Each row comes from the steps of one walk. Every step used is in the known rows, and no mark comes twice. Write the walk behind each row, first mark first.
(in the rows, 128 means zero)
Known rows
q, l: [149 122 146 120 100 145 109 195  84  90 125 155 145 155 114  98 148 167
 101 160]
t, h: [104 145 131 114 150  82 120 107  62 156 119 112 117 152  75 131 162 153
 125 163]
h, t, k, l, j: [124  89 101 145 133 156 128  88  61 134 147 107 133  93 123 108  74  83
 171  95]
j, l, k, t, z: [117 152 153 115 114  97  84 198  96 145 169  74  95 156 140 144 131 193
 140 122]
l, j, h, t, z, r: [111 134 166  91 145  91 141 105 104 174 135 126 156  95 107 141 138  75
 111  95]
t, k, l, j, h: [124 125  90 125 164 101 152  33  62 115 139 126 127 144 105 137  89 115
 153 132]
h, t, k, l: [ 99 128  95 172 109 168 107  95  79 129 138 111 159  97 123 120 113 126
 144 151]
h, t, z, r, q: [127 148 169 132 120 143 117 141 214 157 135 124 126 110 142 136 165 115
  97 134]
t, z, r, q, l, k: [131 167 111  96 109 187 130 194 193  96 139 173  99 127 148 138 165 198
 114 114]
z, r, q: [134 118 163 112 120 156 131 121 208 156 121 145 124 149 124 134 193 144
 117 147]
l, j, h: [141  88 137  95 169  68 155  82  69 145 122 110 119 135 100 153 122 100
 157 132]
r, q, l, j, h: [166 100 118 130 154 100 167 109 122  81 105 137 118 151 137 116  96 107
 114 141]
r, q, l, j: [186  88 133 127 135 143 142 162 143  83 126 137  94 153 138  92  86 118
 125 113]
z, r, q, l, j, h, t, k: [123 151 108 153 110 156 161  96 152 143  96 143 159  63 150 105 100  91
 141 119]
q, r: [ 94 122 154  92 100 114 107 151 119 138 139 130 115 149  74 166 169 149
 109 165]
r, q, l, k: [150 118  85 116 113 193 126 191 166  89 116 146  92 122 151 145 148 193
 147 142]
l, j, h, t, k: [121 131 112 138 138 112 142  82  69 176 124  85 129  48 124 147  94  87
 189 128]
k, t, z, r, q, l: [148 172 170 154  89 132  88 187 200 105 133 178 144 198 148  90 143 164
  70 127]

Which walk is each row?
[113 146 126 152  98 154 106 132  91 184 139  88 129  53 128 141 134 129
 180 147] : h, t, k
[108 154 106 143 119 164 111  93  92 118 159 129 132 146 112 121 127 169
 148 155] : t, k, l
[ 78 119 107 135 125  82 103 144  50 154 112  84 129 161 104 122 148 173
 154 146] : j, l, k, t, h
[110 160  93 122 116 167 148 158 181 103 101 155 141  86 155 149 155 150
 106 130] : j, h, t, z, r, q, l, k
[158 159 145 104 157  96 166 108 158  92 121 160 127 159 128 115 108 115
  82 114] : t, z, r, q, l, j, h
[122  49 102 152 158  94 147  63  53 116 103 100 177 103 114 130 102  43
 133 136] : k, l, j, h, t
[134 132 154 123 154 105 153  84 188 153 122 120 119 110 141 142 127  73
 103 109] : l, j, h, t, z, r, q
[124 156 138 115 121  98  71 179 115 166 176 101  83 157 125 168 140 188
 168 107] : l, k, t, z
[124 105 118 151  79 166  90 184 178 132 112 174 144 169 145 127 167 171
 153 113] : z, r, q, l, k, t
[117 150 103 121 104 198 131 200 183 110 121 155 124  81 156 133 152 158
 114 110] : h, t, z, r, q, l, k
[150 144 149 137 140  69 133 117 156 112 123 161 141 190 136 109  98 109
  94 103] : k, t, z, r, q, l, j, h
[111 146 151 120 109 139 106 166 206 144 141 112 106 157 160 129 157 178
 118 120] : j, l, k, t, z, r, q
[135  78 128 148 131 126 164 106 137 120  76 147 179  95 140 109 119  52
 106 121] : z, r, q, l, j, h, t
[134 115 112 120 144 148 133  90  70 128 163 123 107 140 116 112  73 120
 172 103] : t, k, l, j
[140  58 123 116 156 131 129 100  66 102 150 126 120 170  98 110  99  99
 142 103] : k, l, j
[113 157 151 134 137 111 140  96 207 148 117 125 141 109 141 150 167 106
  87 150] : j, h, t, z, r, q
[160 146 131 151 151  88 144 137 139  93 123 104 124 101 151 117  78  83
  87 125] : r, q, l, j, h, t, z
